Every row comes from one small tree of marks. The marks that hang from a mark follow it in brackets, in the order of their numbers. Every link used is in the known rows. Which tree was each row made from?
Known rows:
Q_965(Q_729(Q_989(Q_495(Q_526(Q_409))))): [ -3  14  16  -9   3   8  -2   7 -14  -4 -10 -10  -2  10  -1  10  -1   3
  -5   5   6 -16  -8  -6]
Q_526(Q_409 Q_659): [ 17  -3  14   6   4  14  -2  23  -7  13 -15  -9  -1  -7 -10  18  -8 -17
   2   8  -7  12   2   3]
Q_965(Q_729(Q_989)): [ -2  16  11 -14   5   2  -4  13 -20   2  -6   1   1  11  -8  11   6  -1
   4  16  10 -22 -13  -9]
Q_659(Q_526(Q_409 Q_495)): [  7  -3  16   6  18  -2 -18   6  -4  -1   3   1  -4  23  -1  13 -15  -4
   2 -13  11   4  -2   4]
Q_659(Q_526(Q_409 Q_495(Q_989))): [  3  -4   6   0  20  -2 -16   6   0   2   2   0  -4  26   6  13 -20   1
   0 -13   4   0  -4   9]
Q_526(Q_409 Q_495(Q_989)): [ -1  -4  -1   0  10   6 -15  10   4   6  -1   5   7  17  21  27  -7   1
   7 -10  -1   5   5  14]
Q_965(Q_729(Q_989(Q_409 Q_495))): [ -1  17  15 -13  -1   4   6   7  -6 -17   2   0  -7   3  -7   5   7  -2
   3   8   8 -11 -11 -14]
Q_526(Q_495(Q_989(Q_35 Q_409 Q_729))): [ -6  -6 -16   2   1 -10  -8  -7  15  -8  18  11   2   6  19  -1   8   5
   2  -6  -9   8   4   4]
Q_729(Q_989(Q_35 Q_409 Q_495(Q_526))): [-10   4  12 -15 -16   5  10 -16   1 -18  -2   3 -11   1  -6  -7  10   9
  -2  -7  10  -6   6  -8]
Q_965(Q_729(Q_989(Q_495(Q_526)))): [ -6  13  11  -9   2   2   0   2 -15  -3  -6  -3   2  12  -3   4   2   7
  -3   9  11 -21 -12  -7]
Q_729(Q_965 Q_989(Q_35 Q_409(Q_526))): [ -5  19   0 -20 -14   7   6   0 -12  -9   5  -3  -8 -14 -11  -6  11  -6
  11   1  18 -16   3 -10]
Q_965(Q_729): [  0  11   5  -4  10   0  -7   9 -13  11   0   4   9   6  -9  15   6  -1
   7  12   1 -13 -12  -7]
Q_989(Q_409 Q_495 Q_729): [  1  -5  -9  11  -7 -10  15  -8  18 -19  19   5  -1  -6   1 -16  11  -4
   3  -5 -10  19  13 -18]
Q_729(Q_989(Q_409(Q_526))): [ -4   7  13 -23 -10   4   6  12  -7  -8 -14   4 -10  -1  -7   2  -2  -5
  10  -2  23  -8   2  -2]
Q_495(Q_989): [ -6  -4 -16 -10   7  -1   0   1  -4  22  -3  12  14  16   3  12  -2   8
  11   2  -3 -13   0   5]
Q_409(Q_526(Q_495(Q_989) Q_659)): [  6  -1  -4   4  11  -3 -12  13  -3  10 -15   2  -1   4  12  -3 -15   0
   1   3  16   6  -9  22]
Q_659(Q_526(Q_409 Q_495(Q_989(Q_729)))): [  4  -7  -1   6  20  -8 -16   7   3  -1   6  -4  -4  25  10   4 -20  -1
  -4 -12  -2   3   0   7]
Q_989(Q_35 Q_409(Q_526) Q_729): [  1   3  -7   0 -11  -5   2  -2  10  -7   4  -1 -14 -17  -4 -21  14   0
   4  -2  -6  17  12  -5]
Q_989(Q_35 Q_409 Q_495(Q_526(Q_659))): [  0  -3  10   4 -12   4  10 -20  15 -13   3   0  -9 -18 -11  -9   8   7
  -7  -6  -8  11   2  -1]
Q_526(Q_659): [ 12  -4   5   6   4   1  -1  11  -9  15  -8   3   7  -2 -13   5  -3 -11
   4  14   0   3  -7   1]
Q_965(Q_729(Q_989(Q_35 Q_409))): [ -2  19  15 -19  -4   6   0   8  -9 -10  -1  -1 -10  -2 -13   8  13  -1
   3  12   2 -15 -12 -12]
Q_495(Q_526): [-12  -9   2  -3   1  -2  -3  -8  -8  25 -12   8  17   4  -3  16  -6   8
   1  -7   6 -16   2   7]
Q_495(Q_526(Q_659)): [ -2 -12   6   3   1   1  -1   0  -8  23 -16   0  12  -7  -7  11 -12   0
  -7   3   0 -10  -6  11]
Q_729(Q_965): [ -3   6 -13   1   3  -1   0  -2 -14  17  15   8  23  -2  -8  12   8  -7
  17   1   6 -18   2 -12]
Q_526(Q_409 Q_495(Q_989) Q_659): [ 11  -6   4   7  11   8 -13  20   3   5  -6  -5   0   4  16  20 -14 -11
  -3   2  -8  13  -4  18]
Q_526(Q_409 Q_495 Q_659): [ 14  -6  15  14   8   9 -15  20  -1   1  -5  -4  -1   0   8  20  -9 -17
  -1   1   0  19  -2  10]

Which tree is each row?
[ -5 -14  -9  -6   5   0   1   1  -3  29 -17  -1  13  -1   3  10 -19   8
  -9   4  -9 -18  -9  20] | Q_495(Q_526(Q_659) Q_989)
[ -3  -2  15 -11 -12   5  14  -1   1 -15  -8  -1  -7  -5  -5  -2  -4  -2
  -5  -2  12  -6  -1  -4] | Q_729(Q_989(Q_409 Q_495(Q_526(Q_659))))
[ -4   4  11 -14 -11   4  13  -1   0 -20   1   7  -7   6  -6  -2   7  -2
   8  -2  16  -3   5 -14] | Q_729(Q_989(Q_409 Q_495))
[  6 -12 -11   9   5  -9  -3  10  15  -7  10   2   1  -6  17   0 -10 -11
  -6   5 -12  14  -7   9] | Q_526(Q_495(Q_989(Q_409 Q_729)) Q_659)
[  0  20  15 -15   0   4   4  11  -7 -17  -6  -3 -13   1  -5  -1   3  -1
   2   7  15 -10 -11  -8] | Q_965(Q_729(Q_989(Q_409(Q_526) Q_495)))
[-10 -10 -18  -3  -2   2  -4  -7   3  21  -9 -12   5   2  12   3  -4  13
 -11  -6 -25  -6  12  12] | Q_495(Q_526(Q_409) Q_989(Q_35 Q_729))
[ 10  -1   5  10   9  -2 -15  13  -7   7 -14   3  -3   1   6  -3 -10  -4
   3   3  21  11  -7  16] | Q_409(Q_526(Q_495 Q_659))
[  2 -10  14   2   1  11  -3  10  -7  22 -22 -10   7 -10  -6  21 -17  -5
  -9  -1  -5  -2   1  13] | Q_495(Q_526(Q_409 Q_659))
[  5  -2   8  12  -4  10   0 -15  -1   3  -7  -9  -5  -2  -6  -6   6   9
 -10  -3  -8  10   7   3] | Q_989(Q_35 Q_495(Q_526(Q_409 Q_659)))
[ -4   4  -9  -2   7  -4 -17  -1  -3  10  -9   9  -1  14  14  -3   0  13
   7  -6  17   1  -1  18] | Q_409(Q_526(Q_495(Q_989(Q_35))))
[ -2  15  16 -19   0   5   2  15 -10  -9  -3   1  -4   0 -10  15   5  -5
   5  11   7 -17 -12 -11] | Q_965(Q_729(Q_989(Q_409)))
[  6  -1  12  -2  -1   1  -2  14   8  -7  -7   5  -9 -15   0   6  -8 -10
   5  -4  14  15  -4   9] | Q_989(Q_409(Q_526(Q_495 Q_659)))
[  0   5 -20  14 -11  -7  12 -21  14 -22  37  -1  -1 -17  -3 -26  26  -3
   3  -4 -17  14  15 -26] | Q_989(Q_35 Q_409 Q_495 Q_729(Q_965))
[  0 -13  -4  14  -9  -8  16  -8  19 -13   7  -6  -2 -18   2 -17  -4  -4
 -13  -4 -14  17   7  -6] | Q_989(Q_409 Q_495(Q_526(Q_659)) Q_729)
[  7 -12 -15  14   9 -11 -10   8   5   4   7   2   7   6  19  -4  -9  -6
  -7   9  -8   9  -9  11] | Q_526(Q_495(Q_989(Q_729)) Q_659)
[  4  -7   9  11   1   8   3  -4  -1   6 -11  -6   4   1  -2   4  -8   1
  -7  -5  -2   6   4   5] | Q_989(Q_495(Q_526(Q_409 Q_659)))
[  0   7 -28  22  -3 -10   3 -24  -1  -6  31  -2   8   1  -1 -32  27   3
   3   3 -12   7  14 -23] | Q_989(Q_35 Q_495 Q_729(Q_965))
[-16  -6 -33  -1  -2  -8  -1 -17  -1  24   7  -5  17  -2   9  -8   2  15
  -8  -1 -20 -21   5   6] | Q_495(Q_526 Q_989(Q_35 Q_729(Q_965)))
[ -1   3   8  -5  -9   4   4 -13 -11  -6  -9  -3  -7   9  -5 -15   8   9
  -8   6  11  -8   0  -4] | Q_729(Q_989(Q_35 Q_495(Q_526(Q_659))))
[ -7 -11 -15  18  -2 -12   4 -17   3   4   6   1  12   8   9 -17   3   9
  -7  -6  -6   4  11  -6] | Q_989(Q_495(Q_526) Q_729)
[  1  -5  -9   7  16 -16 -16  -9   2  -1  13   5  -3  27   6 -11  -8   8
  -3  -5   1  -2  -7   3] | Q_659(Q_526(Q_495(Q_989(Q_35 Q_729))))
[ -1 -15 -13   3   2   1   0  11   3  23 -17 -18   7  -6  11   5 -23   0
 -18   2 -25  -3   3  18] | Q_495(Q_526(Q_409 Q_659) Q_989(Q_729))
[  0   1 -28  21   1 -12   7 -13  -2  -3  27   0  17   3   5 -21  13  -4
   6   1  -6   3  11 -21] | Q_989(Q_495 Q_729(Q_965))
[ -1  -9  11   3  -7   3  14  -8  13  -9   0   3   0 -16  -7   1  -6  -1
  -5  -8  -2   7   0   0] | Q_989(Q_409 Q_495(Q_526(Q_659)))
[  0  20   8  -8   2   3  -3  -2 -15 -10   1  -2  -6  14  -7  -6  16   7
   1  14   6 -13 -10 -13] | Q_965(Q_729(Q_989(Q_35 Q_495)))
[ 11   8   9   4  -8   6   7  -8  11 -17  -1  -1 -21 -15 -11 -22  11   3
   1  -2   4  23   3  -1] | Q_989(Q_35 Q_409(Q_526(Q_659)) Q_495)
[  5  -9  -1   3   6  -3  -4  10  12  -3   5   8   1  -4  11  11 -10  -8
  -1   3  -3   8 -11  14] | Q_526(Q_495(Q_989(Q_409)) Q_659)
[  2   3  -7 -14  -2   4   3   4   7   6  -8   1 -10 -10  -3  -4  -1   5
   3   2  -7   2  -2  12] | Q_495(Q_989(Q_35 Q_409(Q_526(Q_659))))
[  1  -8   2  12   1  -1   4 -12  -2   8  -6   2   9   2  -3  -4  -4   5
  -6   0   3   0  -1   1] | Q_989(Q_495(Q_526(Q_659)))
[ -2   9  12 -16  -9   4  11   2  -2 -19  -9   3 -13   4  -3 -10   2   0
   7  -5  25  -1   4  -7] | Q_729(Q_989(Q_409(Q_526) Q_495))
[ -3   0   5   7  -4   9  -2 -22   0   4  -3  -2  -1   7  -3  -2  11  15
  -3 -10  -5   6  12   0] | Q_989(Q_35 Q_495(Q_526(Q_409)))
[ -3   4 -18   4 -12  -6   6  -9   8  -7  29  -1   2 -22  -8 -11  22  -9
   6   0 -19   5  12 -20] | Q_989(Q_35 Q_409 Q_729(Q_965))
[ -4  -1 -18   3  -7  -8  11   2   7  -4  25   3  11 -21  -3  -1   8 -16
   9  -2 -12   1  10 -18] | Q_989(Q_409 Q_729(Q_965))
[ -8  -2   6  -1 -12   3   9 -27  14 -11   7   7  -5 -10  -8  -5  14  13
  -2 -13  -4   6   8  -5] | Q_989(Q_35 Q_409 Q_495(Q_526))
[  2  -4 -17  -5   0  -6   7  13  10   5  -4  -3  -4 -10   7 -10 -11  -4
  -1   3 -11   6   1   9] | Q_495(Q_989(Q_409(Q_526(Q_659)) Q_729))
